What can hang from each mark:
Z_536: Z_133
Z_262: Z_470
Z_133: Z_686 Z_695
Z_686: Z_133 Z_201 Z_418 Z_470 Z_906
Z_906: Z_686
Z_470: Z_262 Z_686
Z_738: Z_695
Z_418: Z_686
Z_695: Z_133 Z_738

Every row comes from one small tree of marks. The marks that hang from a mark follow it in brackets, in the order of their numbers. Every link used is in the known rows. Which tree was each row made from?
Known rows:
Z_686{Z_133 Z_470 Z_906}: [ 0.107 -0.247 -2.898  2.685 -0.395  1.631 -3.567 -1.090  0.857 -4.803
  1.617  0.050 -3.404 -2.327 -2.333 -0.517 -0.878 -2.220 -0.156 -0.548
  3.116  1.105  1.888 -1.257  2.136  1.115 -3.099  1.401  1.333]
Z_686{Z_201 Z_470}: [ 1.268 -1.374 -3.091  0.709 -2.024  2.213 -0.864  3.047  4.140  0.231
 -2.840 -0.849  0.854 -0.298  0.287  4.266 -0.705 -1.144  2.984  2.651
  0.746  1.235  3.880 -3.499  1.807 -3.754  1.433  1.372 -1.396]
Z_133{Z_686{Z_418} Z_695}: [-2.059  2.523  2.918 -2.374 -0.044 -6.456  1.714  1.251 -3.058  1.204
  0.031 -0.471  0.939  4.208 -0.044 -1.344 -0.357 -2.273 -3.146 -1.267
 -0.396  0.701 -2.791 -0.288 -1.269  0.718 -1.114  0.215 -0.578]
Z_262{Z_470{Z_686{Z_418}}}: [ 0.263 -1.332  1.999 -5.195  1.617  1.506  2.303  0.020 -1.716  4.991
  1.021 -2.031  5.259  0.973 -2.035 -3.017  3.202  1.959  2.906  4.281
 -0.189 -1.080 -2.308 -1.196 -2.223 -0.738  4.099 -3.957 -2.035]
Z_418{Z_686}: [ 0.263  1.590 -1.761 -3.030  1.360  0.472  1.996  1.424  0.600  1.057
 -4.141  2.548 -0.798  4.649 -1.227 -2.841  1.463 -0.764 -0.269  2.132
  1.993  0.948 -2.208  2.106 -0.670  0.263  4.265 -0.977 -4.254]
Z_262{Z_470{Z_686{Z_133 Z_201 Z_418 Z_906}}}: [ 2.111 -0.791  0.753 -2.185  2.572  0.797 -0.384 -0.845 -0.998  3.092
  1.785 -4.171  2.820 -0.397 -2.420 -1.499  1.583  1.526  1.131  2.923
  1.268 -4.459 -1.411 -1.701  0.162  2.337  3.200 -2.523  0.086]
Z_418{Z_686{Z_133 Z_201 Z_470 Z_906}}: [ 1.693  1.698 -5.066  3.018  2.507  1.220 -2.508 -0.447  2.272 -1.999
 -0.672  1.108 -1.825  0.629 -1.885  0.298 -0.553 -1.389 -1.078  0.878
  3.459 -1.331  1.061  1.358  2.896  2.423  1.705 -0.261 -0.590]
Z_738{Z_695{Z_133{Z_686}}}: [ 3.165  1.544 -3.958 -0.559 -1.200 -5.002  5.323  1.801 -1.930  0.165
 -2.393 -0.160 -0.498  1.326 -0.311 -1.492 -0.345 -2.017 -0.358  2.316
  2.484  3.465 -3.424 -0.633 -2.456 -3.346 -1.793  1.958  0.756]
Z_686{Z_133 Z_470{Z_262} Z_906}: [-0.283 -0.824 -1.319  4.376 -1.039  3.395 -4.168 -2.706  1.343 -4.253
  1.365  1.568 -2.785 -2.971 -1.131  0.339 -1.658 -2.570 -0.464 -2.576
 -0.020  2.334  2.150  1.014  0.863  1.003 -3.372  1.491  2.215]
Z_686{Z_201 Z_418 Z_470{Z_262} Z_906}: [ 0.317 -1.386 -2.424  3.077 -1.377  2.453 -3.804 -1.121  4.246 -0.647
  2.552 -1.907  1.668 -0.944 -1.793  4.453 -0.920 -2.419  3.395 -0.110
 -2.889  1.217  4.129 -3.270  1.623  1.162  0.330  1.146 -0.601]
Z_133{Z_686{Z_201 Z_470 Z_906}}: [ 0.517  0.132 -3.921  1.886 -0.350 -3.605 -3.155  2.198  1.064 -0.709
 -2.630 -0.385 -0.375  0.652 -1.290  2.200 -1.325 -4.376 -0.643 -1.893
 -1.181 -1.050  1.843 -2.245  2.077 -0.398 -1.042  0.634  0.093]
Z_470{Z_262 Z_686{Z_133 Z_906}}: [-1.187 -1.061  2.331 -1.502 -1.296  2.014 -1.207 -2.744  0.922  0.517
  0.637  0.722 -2.498 -1.471 -0.775 -0.474  0.189  0.732 -1.440 -2.374
 -3.677 -2.135 -0.275  4.646 -1.285  1.649  1.254  0.511  1.687]
Z_262{Z_470{Z_686{Z_418 Z_906}}}: [-0.160 -1.253  0.534 -4.005  2.633  0.508 -0.400 -0.235 -1.476  3.853
  2.489 -2.519  3.475  0.712 -3.374 -2.897  2.959  1.008  2.195  2.387
 -0.906 -1.894 -2.386 -1.090 -1.598  0.846  3.533 -3.349 -1.460]
Z_262{Z_470{Z_686{Z_201 Z_906}}}: [ 1.261 -1.522 -1.110 -2.645  2.160  0.719 -1.810  2.346  0.076  5.047
 -0.902 -2.825  2.371  0.405 -1.978 -0.366  1.128  0.708  1.814  1.566
 -0.727 -3.820 -1.411 -0.972 -0.498 -0.676  4.950 -1.337 -0.508]
Z_906{Z_686{Z_470}}: [-0.842 -1.646 -0.810  0.660 -1.042 -0.088 -0.661  0.876  1.153 -1.706
 -1.200  2.939  1.166 -2.106 -0.206 -0.168  0.443  0.971  2.667  0.790
  0.223 -0.218  3.443 -4.144 -0.817 -5.920  0.745 -0.765 -1.416]
Z_470{Z_686{Z_133 Z_418}}: [-0.435 -0.199  3.428 -5.121 -0.882  0.874  4.244 -2.807 -0.200  0.215
  2.044 -2.162  0.200 -0.252 -1.838 -1.664  2.800  2.750  0.621  3.897
  1.304 -1.817 -0.439  0.543 -0.534  1.477  2.057 -2.061 -1.220]
Z_695{Z_133{Z_686{Z_418 Z_470}} Z_738}: [-1.347  1.202 -0.714 -1.994  0.574 -0.573  4.903 -1.282 -2.602 -2.994
 -0.676  2.127 -1.050 -2.490  4.202 -1.901  0.902  3.821  1.249 -0.606
  0.488  6.077 -3.299  1.207  0.556  0.532 -6.666 -2.410  1.024]
Z_906{Z_686{Z_201}}: [ 1.538 -1.254 -0.048 -0.503 -1.578 -1.628  0.500  3.315  1.575 -0.038
 -4.611 -0.256 -0.576 -0.156  0.719  1.113 -0.480  1.450  0.968  1.003
  0.765 -4.222  2.577 -5.002  0.115 -4.360  3.434  1.177 -2.355]
Z_536{Z_133{Z_686{Z_470 Z_906} Z_695}}: [ 0.579  0.083 -1.325  2.423  1.452 -2.003 -1.735  4.025 -3.353  1.299
 -1.331  1.173 -1.357  2.585 -1.055 -1.655 -0.378 -3.928 -3.874 -3.793
 -0.702  0.369  0.181  1.909 -0.611  0.888 -2.435  2.273 -0.774]
Z_262{Z_470{Z_686{Z_133}}}: [ 0.947 -0.921  1.995 -3.506  1.700  1.851  1.888 -0.266 -2.340  3.450
 -0.799 -1.424  2.461 -0.276 -0.978 -3.487  2.152  1.954  0.597  3.100
  1.229 -1.972 -2.352  0.809 -1.937 -0.730  2.634 -2.942  0.042]
Z_686{Z_418}: [-0.082 -0.319  1.476 -4.132 -1.761  0.556  3.005  0.839  0.061 -0.612
 -0.661 -2.386  0.375  2.888 -2.162 -1.073  1.979 -0.718  2.148  3.649
  1.680  1.825 -0.238 -3.763 -0.376  0.495  1.510 -0.081 -4.065]
Z_536{Z_133{Z_686 Z_695{Z_738}}}: [ 0.107  0.798  1.481 -0.175  0.663 -0.802  1.568  4.850 -5.370  1.724
 -3.903  1.820 -3.310  3.934  2.454 -3.531  0.355 -0.828 -4.008 -3.729
 -0.407  0.857 -2.930  3.977 -1.363  1.430 -1.925  1.897 -0.947]
Z_262{Z_470{Z_686{Z_133 Z_201 Z_906}}}: [ 2.238 -1.001  0.182 -1.469  2.263  0.867 -1.413  0.651 -0.613  3.439
 -0.285 -3.128  1.271 -0.455 -1.752 -1.202  0.748  1.193  0.290  1.637
  1.003 -4.488 -1.521 -0.285  0.378  0.677  3.236 -1.392  0.722]
Z_262{Z_470{Z_686{Z_133 Z_418}}}: [ 0.908 -0.784  2.962 -4.018  2.008  1.868  3.110 -1.439 -2.700  3.507
  1.559 -2.627  3.899 -0.050 -1.794 -3.770  3.070  2.487  1.207  4.601
  1.754 -1.699 -2.519 -0.452 -1.891  0.679  2.898 -3.834 -0.703]
Z_262{Z_470}: [ 1.354 -1.023  0.355 -2.402  0.873  1.858  0.969  2.962 -1.962  2.801
 -3.655 -1.063  2.176  2.010 -0.579 -3.111  1.437 -0.726  1.752  2.668
  1.656  1.003 -2.368 -2.181 -1.871 -1.572  2.167 -0.944 -1.841]

Write each row's tree:
[ 0.626  0.265 -3.177  1.449  0.675  3.465 -0.189  0.555  3.726  1.884
 -3.200  3.489  1.951  2.072  0.657  1.886  0.018 -1.098  1.061  1.113
 -0.955  2.027  1.191  2.334 -0.346 -1.210  3.869 -0.412 -2.377]	Z_418{Z_686{Z_201 Z_470{Z_262}}}
[ 1.143 -1.007  0.920 -1.070 -1.374 -1.583  1.738  1.491  1.156 -0.608
 -1.918 -1.515  1.003  0.039 -0.615  0.759  0.396  1.798  2.135  2.557
  0.740 -3.995  2.578 -6.532  0.136 -2.282  3.402 -0.181 -3.109]	Z_906{Z_686{Z_201 Z_418}}
[-0.061 -0.339  1.402 -0.592  0.184  2.578  1.115  5.472 -3.738  1.422
 -2.885  0.885 -3.794  3.079  1.975 -2.456  0.369  0.518 -1.996 -2.220
  0.695  1.797 -2.154  3.333 -1.313  0.815 -0.581  3.340 -1.969]	Z_536{Z_133{Z_695{Z_738}}}
[-3.368  2.706  2.519 -1.372  0.090 -4.528 -0.194  2.953 -3.820  0.497
 -1.732  2.165 -2.843  2.603  3.507 -1.710 -1.530 -0.607 -3.346 -4.909
 -1.424  1.543 -4.931  3.527 -0.704  0.155 -2.753  0.855  1.514]	Z_133{Z_686 Z_695{Z_738}}
[-0.231 -1.518  2.639  2.783 -1.165  1.810  1.023 -4.067 -0.185 -3.593
  2.220  2.136  2.060 -3.692  0.710 -0.949  0.714  1.983  1.698  1.332
  0.265 -0.062  3.227 -2.991 -1.282 -1.871 -1.184 -1.507  0.107]	Z_906{Z_686{Z_133 Z_418 Z_470{Z_262}}}
[-0.046 -0.890 -1.767 -3.472 -0.756 -0.913 -1.790  2.258  3.140  2.586
 -0.822 -2.284 -1.485  0.495 -2.227  2.761  0.143  0.399  0.968  0.196
 -1.876 -4.628  0.866  0.054  1.464 -0.413  4.697  0.685 -1.006]	Z_470{Z_686{Z_201 Z_906}}
[-2.168  1.222  2.532  1.437  0.366  1.898  0.175 -2.810 -1.542 -3.615
  6.042 -0.365 -0.361 -1.850  1.645 -0.855 -0.382  1.567  0.444  0.803
  2.928  4.097 -1.065  0.388  0.795  2.092 -4.473 -0.432  1.868]	Z_686{Z_133{Z_695{Z_738}} Z_418 Z_470}
[ 0.039  0.330 -1.201 -0.976 -0.612 -1.518  4.317 -0.529 -0.797 -0.411
 -4.328  2.776  0.615 -0.920  2.524 -0.307 -0.296  0.578 -0.716 -0.524
 -0.568  5.237 -0.951  1.190 -1.076 -2.468 -4.932 -0.391  0.949]	Z_695{Z_133{Z_686{Z_470{Z_262}}}}
[ 1.856 -1.807  0.811  4.298 -1.471  1.661 -0.764 -1.319  2.055 -2.132
 -1.736  1.881  0.629 -4.086  2.296  1.870 -1.308  1.780  0.717  0.089
  0.140 -2.184  4.294 -2.413  0.162 -3.655  0.189  0.685  0.985]	Z_906{Z_686{Z_133 Z_201 Z_470{Z_262}}}
[-1.528 -2.103  1.369  1.247 -1.430  1.413  0.402 -2.109  1.031 -1.639
  1.461  2.697  3.356 -2.386  0.260  0.074  0.926  1.213  3.538  0.893
 -2.129  0.939  3.635 -3.977 -2.119 -3.779  0.486 -1.652 -1.539]	Z_906{Z_686{Z_418 Z_470{Z_262}}}
[-0.711  2.593 -1.288  1.448  2.769  0.771  0.325 -1.232 -0.018 -0.769
  0.854  3.411 -0.116  1.740  0.139 -1.902 -0.085 -0.393 -1.954  0.970
  3.664  2.127 -1.469  3.989  0.151  0.541  0.382 -0.728 -0.432]	Z_418{Z_686{Z_133{Z_695} Z_470}}
[-2.504  1.017  3.458 -3.461 -0.173  0.153  1.380 -0.594 -1.104  0.853
  1.647  0.140 -2.859 -0.809  1.754 -1.170  0.088  3.611 -1.576 -0.723
  0.268 -1.513 -2.856  4.846 -0.296  0.508  0.629 -0.438  1.848]	Z_470{Z_686{Z_133{Z_695{Z_738}}}}
[ 2.214  1.190 -6.433  1.509 -0.516 -4.865  2.058  0.776 -0.876 -0.902
  0.136 -0.010 -0.339 -0.334 -1.325 -0.534 -0.575 -2.949  0.274  1.081
  2.108  3.682 -2.378 -0.833 -1.668 -3.253 -3.471  1.933  1.970]	Z_738{Z_695{Z_133{Z_686{Z_470 Z_906}}}}
[-4.398  1.995 -0.904  2.159  1.356 -4.440 -4.912  1.314 -2.142 -1.409
  2.278  2.907 -2.709  0.426  1.973 -0.227 -2.408 -2.227 -2.198 -6.911
 -2.331  2.100 -3.147  3.274  0.566  0.419 -4.556  0.408  3.452]	Z_133{Z_686{Z_470 Z_906} Z_695{Z_738}}
[ 1.266  0.827 -3.219 -0.589  0.687 -4.004  2.511 -0.431 -0.090 -1.587
 -1.268 -0.952  0.526 -0.824 -0.063  1.251 -0.037  0.040 -0.075  0.392
  1.455  2.277 -0.086 -2.595  1.988  0.620 -4.213 -0.240  0.404]	Z_695{Z_133{Z_686{Z_201 Z_418 Z_470 Z_906}}}
[-0.180  2.163  2.246 -1.387 -0.153 -6.661  1.528  2.414 -1.594  1.924
 -0.992 -2.550  1.298  4.323  0.620  1.228 -1.385 -2.297 -3.120 -0.888
 -0.324 -1.313 -1.805 -1.411  0.302  0.971  0.191  1.426 -0.649]	Z_133{Z_686{Z_201 Z_418} Z_695}
[-1.484 -0.542  3.737  3.097 -0.341  0.109  0.033 -3.547 -0.654 -2.581
  3.897  2.571  2.309 -3.120  1.157 -0.395 -0.464  1.747  0.085 -0.425
  0.191  0.105  2.348 -1.328 -1.734 -1.908 -1.869 -0.596  1.168]	Z_906{Z_686{Z_133{Z_695} Z_418 Z_470{Z_262}}}
[ 1.815 -0.842 -0.972  4.688 -1.072  2.882 -3.143 -3.542  2.908 -3.526
  3.631 -2.390 -0.183 -2.479 -1.460  3.113 -1.469 -1.547  1.032  0.358
  0.332 -0.098  3.652 -2.332  2.527  3.616 -1.858  1.355  1.430]	Z_686{Z_133 Z_201 Z_418 Z_470{Z_262} Z_906}
[-1.278  0.513 -4.160  1.746  1.968  2.242 -2.868 -0.790  2.284 -0.339
 -0.314  4.669  0.072  1.650 -1.694 -0.649  0.101 -2.623  0.507 -1.614
 -1.637  2.661  0.122  3.386 -0.700  0.668  1.970 -1.169 -1.924]	Z_418{Z_686{Z_470{Z_262} Z_906}}
[ 1.422 -1.581  1.685  3.770 -1.390  1.571  0.525 -2.685  1.436 -2.483
  0.929  0.211  2.220 -3.963  1.337  1.657 -0.251  2.002  1.753  1.890
  0.305 -2.091  4.579 -4.043  0.073 -1.783  0.102 -0.576  0.047]	Z_906{Z_686{Z_133 Z_201 Z_418 Z_470{Z_262}}}
[ 0.727 -1.072  2.710 -1.144 -1.062  1.623 -0.350 -3.489  2.344  1.052
  2.362 -2.619 -0.565 -1.171 -1.147  2.231  0.078  1.470 -0.288 -0.184
 -3.009 -3.901  1.074  1.934  0.318  3.532  2.474  0.160  0.763]	Z_470{Z_262 Z_686{Z_133 Z_201 Z_418 Z_906}}
[-0.584 -1.642  1.466 -2.248 -1.442  1.237 -1.110 -1.523  3.359  3.114
  1.678 -2.154  0.933  0.136 -1.731  3.429  0.434  0.930  1.404 -0.822
 -5.587 -2.774  1.220  1.098 -0.753  1.435  4.281  0.233 -0.819]	Z_470{Z_262 Z_686{Z_201 Z_418 Z_906}}
[ 0.538  1.609 -2.294  0.531  1.833  2.535  1.499 -1.563  0.427 -1.746
 -1.134  3.500 -0.281  1.251 -0.751 -2.586  1.216 -0.575 -0.689  2.487
  3.814  2.121 -0.252  2.469  0.493  0.677  1.231 -1.994 -1.878]	Z_418{Z_686{Z_133 Z_470}}
[ 0.433 -0.882  1.398 -5.507 -1.308  0.033  3.262  0.392  2.505  3.327
  0.231 -3.581  1.971  1.009 -1.416  2.098  2.073  2.429  2.585  3.959
 -1.207 -3.128  1.082 -1.567  0.053 -0.386  5.062 -0.935 -2.605]	Z_470{Z_686{Z_201 Z_418}}
[ 2.106 -0.990  0.683  2.560 -0.745  0.096  0.941 -1.554  0.942 -3.431
  1.315 -0.941  1.774 -3.503 -0.073  1.076  0.130  2.572  1.714  3.265
  2.934 -2.790  4.463 -6.004  1.159 -1.879  0.168 -0.810 -0.639]	Z_906{Z_686{Z_133 Z_201 Z_418 Z_470}}
[-2.070 -0.230  5.173 -2.097 -1.244  1.379  1.431 -2.189 -0.011  2.677
  0.664  1.457 -0.641 -0.421  1.742  0.163 -0.399  2.007 -2.416 -1.539
 -3.344 -0.991 -1.553  6.247 -2.795 -0.326  1.221  0.822  2.182]	Z_470{Z_262 Z_686{Z_133{Z_695}}}
[-0.999  1.746  0.533  0.777  0.315 -5.481  0.030  1.185 -0.204  1.478
  1.330 -0.866  3.466  2.266  0.423  2.573 -1.331 -2.558 -1.383 -0.476
 -0.743  0.489  0.373 -1.622  0.301 -0.792 -1.112  0.346  0.624]	Z_133{Z_686{Z_201 Z_418 Z_470} Z_695}
[-2.616  1.996 -1.940  3.397  1.089 -4.475 -5.790  2.501 -0.841 -0.486
  0.989  1.521 -2.584  0.296  2.787  2.382 -3.457 -1.868 -2.288 -6.450
 -2.298  0.219 -1.680  2.135  2.182  0.518 -3.372  1.556  3.558]	Z_133{Z_686{Z_201 Z_470 Z_906} Z_695{Z_738}}
[ 3.770 -0.455 -1.323  0.248 -0.142 -1.340  1.147  3.566 -2.850  0.831
 -4.207 -2.458 -1.779  3.786 -2.207 -1.812  1.209 -2.858 -2.579  0.103
  0.410 -2.312  1.293 -1.724  0.654  3.646  0.193  1.652 -3.501]	Z_536{Z_133{Z_686{Z_201 Z_418 Z_906}}}
[-1.646  2.313  1.506  0.040 -0.104 -4.690 -0.566  4.264 -2.161  1.367
 -3.111  0.194 -2.521  2.774  4.297  1.085 -2.513 -0.755 -3.420 -4.466
 -1.289 -0.520 -3.790  2.579  0.742  0.144 -1.284  2.006  1.874]	Z_133{Z_686{Z_201} Z_695{Z_738}}
[ 1.121 -0.219  0.677 -2.794 -0.376 -0.692  0.279 -2.055  1.703 -0.064
  2.485 -4.558 -1.344 -0.587 -2.819  1.356  1.026  1.718  0.118  1.893
  0.955 -5.333  0.880 -1.031  2.058  3.285  2.787 -0.318 -0.189]	Z_470{Z_686{Z_133 Z_201 Z_418 Z_906}}
[ 0.437 -2.267  0.597  2.088 -1.591  1.321 -0.309 -0.809  2.905 -0.755
 -0.045  0.966  3.510 -2.295  0.627  2.598 -0.042  1.506  3.332  1.531
 -2.172 -1.057  4.634 -4.997 -0.946 -3.789  1.579 -0.661 -1.398]	Z_906{Z_686{Z_201 Z_418 Z_470{Z_262}}}
[ 1.188  0.520  1.365 -0.388  0.430 -2.327  2.369  4.766 -4.346  2.918
 -4.472  0.851 -1.615  4.680  0.396 -2.963  0.415 -2.632 -4.898 -2.476
  0.114 -0.045 -1.270  2.194 -1.459  0.483 -0.987  2.475 -1.945]	Z_536{Z_133{Z_686 Z_695}}
[-0.671 -0.086  3.178 -2.577  2.782  1.602  0.698  0.201 -3.415  3.741
  1.434 -0.273  1.355 -0.404  1.519 -3.637  0.914  3.381 -0.118  0.578
  0.409 -1.012 -4.665  3.417 -1.642  0.069  1.456 -2.320  1.937]	Z_262{Z_470{Z_686{Z_133{Z_695{Z_738}}}}}
[-2.725  1.064 -1.088  3.930  1.051  0.870 -5.617 -0.785 -0.580 -4.542
  4.435  1.121 -4.896 -2.748  0.872 -0.252 -2.374 -0.515 -1.313 -4.365
  2.343  1.996 -1.045  2.385  2.162  2.063 -5.031  1.625  3.993]	Z_686{Z_133{Z_695{Z_738}} Z_470 Z_906}
[-1.529  2.107 -1.930  3.765  2.867  1.166 -3.443 -2.717  0.604 -1.186
  2.203  4.133 -1.412  0.914 -0.649 -1.301 -1.427 -1.786 -2.769 -3.096
  0.506  1.660 -1.499  5.668 -0.048  2.426 -0.317  0.172  0.966]	Z_418{Z_686{Z_133{Z_695} Z_470{Z_262} Z_906}}
[-1.927 -1.683 -2.690  2.492 -1.373  2.884 -5.073 -0.036  2.709 -1.301
  0.518  2.371 -1.034 -1.111 -1.442  1.591 -1.111 -3.325  1.778 -2.831
 -3.291  3.266  2.180 -0.055 -0.118 -1.175 -1.247  1.302  0.164]	Z_686{Z_470{Z_262} Z_906}
[ 0.348 -1.029  0.793  2.783 -2.125  4.813  0.299 -2.373  0.914 -2.310
 -0.883  1.960 -0.764 -2.494  1.356  0.095 -0.751 -0.957  0.161  0.780
  0.409  3.805  2.097  1.347 -0.563 -1.127 -2.611  0.927  1.249]	Z_686{Z_133 Z_470{Z_262}}
[-1.370 -1.686  0.904 -0.090 -2.149  4.207  1.048 -2.102  1.813 -0.584
  1.857  0.893  3.519 -0.284 -0.632  1.050  1.040 -1.215  3.962  2.138
 -2.154  5.168  2.547 -1.695 -1.819 -1.092 -0.536 -0.979 -1.908]	Z_686{Z_418 Z_470{Z_262}}
[ 0.285 -0.327 -1.623  2.286 -0.910 -2.282 -2.192 -0.868  1.096 -0.527
 -0.143 -0.646  1.721  0.365 -1.102  2.204 -0.733 -3.885  0.194 -1.593
 -3.467  0.167  2.303 -2.443  0.675  1.563 -1.420 -0.207  0.230]	Z_133{Z_686{Z_201 Z_418 Z_470{Z_262} Z_906}}
[ 0.385 -1.688 -4.177  3.961 -1.382  2.551 -5.680  1.360  4.771 -0.158
 -0.781  0.085 -0.432 -1.183 -0.436  5.113 -2.263 -3.056  2.081 -2.304
 -3.083  0.629  3.945 -1.414  1.521 -1.366  0.548  2.622  0.530]	Z_686{Z_201 Z_470{Z_262} Z_906}
[-0.337 -0.591  0.053  3.340 -0.818  3.190 -2.682 -5.075  0.738 -4.453
  5.045 -0.367 -0.599 -2.563 -2.116  0.021 -0.204 -2.240  0.990 -0.394
  0.391  2.620  2.146 -0.910  0.853  3.698 -3.298 -0.058  1.042]	Z_686{Z_133 Z_418 Z_470{Z_262} Z_906}
[-0.674  0.979  3.731 -3.087  0.030  0.007  2.106 -1.303  0.198  1.395
  3.291 -3.117 -0.540 -0.403  1.270  1.243  0.192  4.346 -0.428  1.587
  0.476 -3.536 -1.481  2.152  0.850  2.069  1.772 -0.363  1.167]	Z_470{Z_686{Z_133{Z_695{Z_738}} Z_201 Z_418}}
[-1.162  1.459 -1.792 -1.824  0.843 -2.706  1.944  0.945 -3.082 -2.958
 -3.379  1.784 -5.359 -0.905  3.450 -2.363 -0.527  2.522 -1.190 -4.084
  0.245  3.376 -5.148  2.838  1.134  1.469 -6.006  0.002  1.536]	Z_695{Z_133{Z_686{Z_906}} Z_738}
[ 1.156  0.943  1.202  2.685 -0.038  0.370  0.547 -1.451  1.278 -1.412
  3.727 -3.612  1.537 -0.861  0.356  3.101 -1.221  0.053  0.061  2.938
  3.948  0.625  2.069 -2.480  2.383  1.140 -1.367  1.397  1.095]	Z_686{Z_133{Z_695} Z_201 Z_418 Z_470}
[ 0.580  1.564 -0.991 -2.195  0.182 -1.833  4.651  1.867 -2.233 -0.987
 -5.680  1.021 -3.504 -0.742  5.433 -0.404 -0.673  3.721 -0.914 -1.571
  0.830  2.662 -3.930  1.828  1.599 -0.050 -4.445  0.379  1.267]	Z_695{Z_133{Z_686{Z_201}} Z_738}
[-0.531  0.660  2.782 -2.321 -0.257  0.153  0.832  0.612  0.416  1.864
  0.544 -1.545 -2.325 -0.775  2.294  1.965 -0.765  3.779 -1.510 -0.292
  0.187 -3.494 -1.713  3.633  0.941  0.244  1.756  0.880  2.120]	Z_470{Z_686{Z_133{Z_695{Z_738}} Z_201}}
